What can hang from each mark
fosa: borez sosez sunu zato
sosez: fosa
meko: sosez
zato: fosa
duveb: fosa
dupi: sunu
gizi: dupi fosa meko
rula: duveb zato

Known rows, with every way that one mark hangs from another
rula{duveb{fosa{borez zato}}}: [-0.72 -3.59  0.84 -1.46 -4.02  0.11  0.08 -0.42  1.03 -0.16  4.14  1.92
 -3.01  0.56  2.73 -2.35 -0.36  1.50  0.24  1.37  2.13  1.09  4.77 -3.71]
fosa{borez sosez}: [ 0.29 -0.23 -1.08 -1.26 -0.43 -0.21  0.90  0.73  0.41  1.50 -1.24 -0.56
 -0.98  0.03  0.21 -1.20 -0.33  0.42  0.26 -1.30 -0.64 -3.18  0.78  2.22]
duveb{fosa{sosez}}: [ 0.10  2.30 -0.44 -0.96 -0.67 -0.65 -0.69 -0.50  0.43 -1.13  1.80 -0.39
 -3.04 -1.10 -1.08  0.15  0.22 -0.67  0.03 -0.59 -0.29 -2.17 -0.61 -0.88]
meko{sosez{fosa{sunu}}}: [ 0.56  1.10 -1.38 -0.76  4.06  0.39  0.04  0.33  0.06 -0.15 -1.65 -1.63
  2.11 -1.39  0.14  1.49 -1.34  0.85 -1.84  1.28 -1.05  0.22 -2.75  0.69]
sosez{fosa{sunu}}: [ 0.86  2.54 -0.89 -0.35  0.41  0.35 -0.29  0.19  0.26  0.00  0.51 -0.60
  2.37  0.53 -2.78  0.24 -1.55  0.25 -2.05  0.83 -0.95 -0.71 -2.91  0.40]
duveb{fosa}: [ 0.45  0.17  0.06 -2.38 -3.45  0.06 -1.11 -0.39  0.76 -0.58  3.93  1.03
 -1.71 -0.25 -1.23 -0.23  1.59 -0.33 -0.53  0.79  1.18 -4.57 -1.13 -1.32]
meko{sosez{fosa{borez zato}}}: [-0.43 -1.05 -0.70 -2.17  0.86  1.52  1.11  0.82  1.37  0.81 -1.42 -0.73
  1.14  0.28  5.23  1.27  0.29  2.07 -1.58  1.27  0.78  1.33  2.34 -1.51]
duveb{fosa{borez sosez}}: [-0.13  0.54 -0.49 -0.05 -1.61 -0.78  0.34  0.40  0.51 -0.77  1.29 -0.65
 -4.08 -0.30 -0.08 -0.77 -0.99  0.20  0.09 -1.97 -0.39 -1.24  1.51  0.65]
gizi{dupi fosa{borez zato} meko{sosez}}: [ 0.10 -2.05  1.36  0.05  3.91 -0.41  0.09 -0.30 -1.13  0.73 -3.21  1.48
  0.94  2.32  2.84  1.11  4.34 -0.76 -0.01 -1.24  1.03 -2.56  0.18  0.77]
zato{fosa{sosez sunu}}: [ 0.22 -0.39 -0.20  2.24  0.74 -0.14 -0.66 -0.22 -0.43 -0.18  0.62 -1.67
  0.31 -2.02 -3.40  1.83  0.02 -1.13  1.68 -0.86 -1.20  0.58 -2.49  2.71]
gizi{dupi{sunu} fosa{borez} meko{sosez}}: [ 1.01 -1.74  0.59  1.52  3.11 -2.05 -0.63 -0.76 -1.67  2.86 -3.71  0.73
  0.16 -0.64  0.53 -0.59  2.79 -0.92 -1.00 -1.64 -0.70  0.32 -6.34  4.02]
fosa{borez}: [ 0.72 -2.16 -0.53 -2.64 -3.08  0.49  0.46  0.79  0.72  2.15  0.87  0.83
  0.30  0.68  0.01 -1.38  0.96  0.64 -0.27 -0.07  0.76 -5.32  0.02  1.90]
zato{fosa{sosez}}: [ 0.41 -0.59  0.03 -0.15 -0.64  0.44 -0.76 -0.54  0.36  1.00  1.42 -0.62
 -1.40 -2.13 -1.79  3.72  1.49 -0.84  0.77 -0.26  0.34 -0.86 -2.80  1.34]
duveb{fosa{borez sosez sunu}}: [-0.38  0.94 -0.70  2.09 -0.08 -1.38  0.44  0.75 -0.31 -1.97  0.55 -1.73
 -2.47 -0.30 -1.76 -2.70 -2.46  0.02  0.98 -2.48 -1.93  0.27  1.73  2.11]
rula{duveb{fosa{borez sosez sunu}} zato}: [-0.91  2.98  0.22  1.95 -0.68 -0.40  0.83  0.41 -0.44 -2.82 -0.25 -0.59
 -3.36  0.01  0.18 -1.77 -4.65  0.68  0.29 -0.48 -0.26  5.04  3.54 -1.04]
meko{sosez{fosa{borez sunu zato}}}: [-0.69 -0.94 -0.97  0.17  2.26  0.99  1.17  1.17  0.53 -0.42 -2.14 -1.77
  2.63  0.43  3.70 -0.44 -1.16  1.81 -0.62  0.62 -0.72  3.08  2.66 -0.04]
gizi{meko}: [ 0.86  0.19 -0.48 -2.76 -2.31  0.02 -0.47 -0.05  0.22  1.78  0.06  2.30
  2.06  0.58 -2.79  0.64  3.12 -2.56 -0.55  0.42  0.25 -8.33 -3.61 -1.79]
gizi{fosa{sunu zato} meko}: [ 0.26  1.27  0.36 -0.10  1.45  0.00 -0.33 -0.29 -0.92 -0.24 -0.92  1.30
  2.83  2.61 -2.57 -2.06  4.10 -3.49  1.07 -0.08 -0.89 -2.00 -2.27 -0.98]
zato{fosa}: [ 0.87 -2.28  0.46 -1.57 -3.32  1.16 -1.25 -0.50  0.68  1.72  3.46  0.86
  0.13 -1.42 -1.90  3.60  2.75 -0.55  0.11  1.04  1.67 -2.94 -3.63  0.80]
gizi{dupi fosa{sosez sunu zato} meko}: [-0.03  3.26  1.12  3.30  5.78 -1.61 -0.73 -1.10 -2.21 -1.49 -3.39  0.27
  2.52  2.86 -2.37 -0.59  2.31 -2.69  1.35 -2.23 -1.70 -0.89 -0.88  0.72]
sosez{fosa}: [ 1.12  2.39 -0.64 -2.61 -0.97  1.03 -0.40 -0.13  1.03  1.13  1.10  0.48
  0.70  0.40 -1.22  2.14 -0.21  0.46 -2.74  1.60  0.63 -2.18 -3.42 -1.06]

Rows
[-0.05  2.55  0.99 -2.70 -4.06  0.95 -0.76 -0.70  0.60 -1.36  3.13  2.20
 -2.44 -0.21  0.20  0.66 -0.64  0.42 -1.18  2.80  2.87  0.31  0.45 -4.80] | rula{duveb{fosa} zato}
[ 0.11 -0.02 -1.29  1.02  0.90 -0.79  1.02  1.06 -0.39  0.39 -2.12 -1.69
  0.74 -0.06 -1.35 -2.80 -1.85  0.04  1.07 -2.01 -2.17 -1.61  1.08  3.63] | fosa{borez sosez sunu}
[ 0.88 -1.07  0.71  2.21  6.06 -1.67  0.04  0.12 -2.29 -0.01 -3.77  0.33
  0.69  1.26 -0.90 -0.02  1.73 -0.99 -0.39 -2.63 -0.90 -2.58 -3.23  4.62] | gizi{dupi fosa{borez sunu} meko{sosez}}
[-1.18 -0.02  0.22  1.36  1.40 -1.06 -0.44 -1.06 -0.23 -2.54  1.77 -0.33
 -1.61 -0.82  0.39 -2.93 -2.16  0.23  1.62  0.86 -0.79  3.76  4.14 -3.61] | rula{duveb{fosa{sosez sunu zato}}}
[ 0.39 -3.84  0.23  1.63 -2.78  0.46 -0.12  0.78  0.00  0.93  2.35 -0.53
  0.61 -0.60 -2.71  0.62  0.16  0.01  0.87 -0.90  0.16 -0.58 -1.49  3.81] | zato{fosa{borez sunu}}
[ 0.59 -1.43  0.09  0.13  1.44 -1.93 -1.48 -1.07 -1.04  2.60 -3.10  1.05
  3.82 -2.32  0.27  0.37  2.60 -0.97 -0.57  0.32 -0.54 -4.22 -5.55  0.67] | gizi{dupi{sunu} meko{sosez}}
[-0.19  1.87 -0.52 -0.44 -0.09  1.02 -0.18  0.08  0.57 -0.69  0.44 -0.54
  4.20  1.61 -0.38 -0.46 -0.52  0.33 -0.77  1.66 -0.49  0.90  0.56 -1.96] | sosez{fosa{sunu zato}}
[-0.97 -0.62 -0.84  0.84  0.46 -0.13  1.11  1.04 -0.02 -0.36 -2.05 -1.60
  2.39  1.03  1.04 -3.74 -0.60  0.08  2.29 -1.25 -1.77  0.02  4.80  1.49] | fosa{borez sosez sunu zato}
[ 0.00 -1.83 -0.22  2.98 -0.23 -0.24  0.30  0.67 -0.35  0.31  0.24 -1.99
 -0.66 -1.37 -2.35  0.80 -1.14 -0.19  1.57 -2.26 -1.36  1.87 -0.57  4.46] | zato{fosa{borez sosez sunu}}
[-0.14  2.43 -0.24  0.62  4.16 -0.19  0.07 -0.47 -0.84 -0.75 -1.71 -1.30
  1.01  1.19 -0.63 -2.67  1.84 -1.51  1.95 -0.60 -1.72  2.21  0.25  1.39] | gizi{fosa{sosez sunu zato}}
[-0.29  0.54  0.86  0.38 -2.33  1.32  0.59  0.05  0.36  0.49 -0.02  0.26
 -3.00 -1.17  0.77  3.57 -2.00  0.71  0.23  0.45  1.94  4.82  0.62 -0.25] | rula{duveb zato{fosa{borez sosez}}}
[-0.57  0.44  0.65  2.65 -0.69  0.71  0.72  0.37 -0.46 -0.68 -0.59 -0.80
 -1.52 -1.23 -0.63  1.99 -3.31  0.55  0.99 -0.11  0.42  6.35  0.96  1.21] | rula{duveb zato{fosa{borez sosez sunu}}}
[-0.46 -2.13  0.92 -2.29 -2.81  0.20 -1.01 -1.27  0.94 -0.53  4.58  2.30
 -1.88 -0.12  1.76 -1.28  0.66  0.71  0.29  2.70  2.17  0.19  2.93 -5.41] | rula{duveb{fosa{zato}}}
[-0.23  0.39 -0.66 -3.11  1.82  1.56  0.08 -0.12  1.23  0.39 -0.95 -0.54
  2.08 -0.42  4.25  2.46  1.45  1.28 -1.30  2.56  0.89  0.32  0.51 -3.15] | meko{sosez{fosa{zato}}}
[-0.16  0.08 -0.27 -1.74 -2.62  1.53  0.71  0.74  1.51  0.94  0.69  0.32
  1.35  2.22  2.18  0.18 -0.17  1.46 -1.42  0.88  0.92  0.80  2.37 -1.80] | sosez{fosa{borez zato}}
[-0.93 -3.37  0.66  0.84 -2.37 -0.45  0.15 -0.06  0.17 -1.36  3.32  0.88
 -1.34  0.46  1.19 -4.28 -1.77  1.36  1.20  0.80  0.55  2.72  5.32 -2.29] | rula{duveb{fosa{borez sunu zato}}}
[ 0.71  1.41 -0.13  0.99  2.68 -1.52 -1.38 -1.10 -0.66  1.85 -3.27  0.43
  3.24 -1.68  0.14  2.75  0.14 -0.26 -3.08  0.61 -0.83 -0.10 -7.05 -0.36] | gizi{dupi{sunu} meko{sosez{fosa}}}
[-1.15 -1.62  0.40  0.04 -1.05 -0.55  0.50 -0.46  0.71 -0.86  2.03  0.56
 -4.27 -0.13  2.92 -1.91 -1.71  1.29  0.82  0.16  0.55  3.37  5.67 -3.31] | rula{duveb{fosa{borez sosez zato}}}
[-1.31 -1.39  0.13  2.24  0.58 -1.18  0.67 -0.21 -0.14 -1.93  1.27 -0.55
 -2.70 -0.16  1.55 -3.94 -3.25  1.05  1.73 -0.55 -0.94  4.81  5.95 -1.86] | rula{duveb{fosa{borez sosez sunu zato}}}
[-0.69  4.75  0.22  0.99  0.16 -0.25 -0.21 -0.54 -0.51 -3.22  0.36 -0.31
 -2.02 -0.72 -1.12 -0.56 -3.58 -0.06  0.40  0.83 -0.05  3.86  1.56 -2.75] | rula{duveb{fosa{sosez sunu}} zato}
[ 0.56  0.31 -1.07 -1.35  1.45  0.43  1.02  1.01  0.58  1.42 -2.83  0.41
 -0.15 -0.03  0.99  3.05  0.01 -0.30 -2.70 -0.23 -0.24 -1.96 -3.26 -0.97] | gizi{meko{sosez{fosa{borez}}}}
[ 0.15 -1.40  1.43 -0.83 -4.91  2.04  0.20  0.09  0.67  1.19  2.19  1.72
 -1.80 -0.40  0.67  3.23 -0.47  1.07 -0.47  1.83  3.39  2.74 -0.25 -0.82] | rula{duveb zato{fosa{borez}}}
[-0.73 -0.66 -0.62 -1.29 -1.05  0.36  1.05  0.66  0.80  0.91 -1.31 -0.48
  0.83  0.95  2.64 -1.79  0.80  0.41  1.50 -0.63 -0.25 -1.25  4.42 -0.16] | fosa{borez sosez zato}
[-0.16  0.51  0.68  1.20 -4.65  1.89  0.16  1.26  0.06 -0.48  0.79 -0.52
  1.94  0.40 -1.44  1.99 -0.05 -0.13  0.59 -0.07  1.27  1.35  0.00  2.36] | rula{zato{fosa{borez sunu}}}
[ 1.10  0.56  0.76  1.48  7.09 -1.57 -0.92 -0.83 -2.42 -0.23 -3.39  0.65
  1.75  0.64 -1.91  0.92  2.89 -1.87 -0.35 -1.19 -0.90 -3.63 -5.07  2.80] | gizi{dupi fosa{sunu} meko{sosez}}
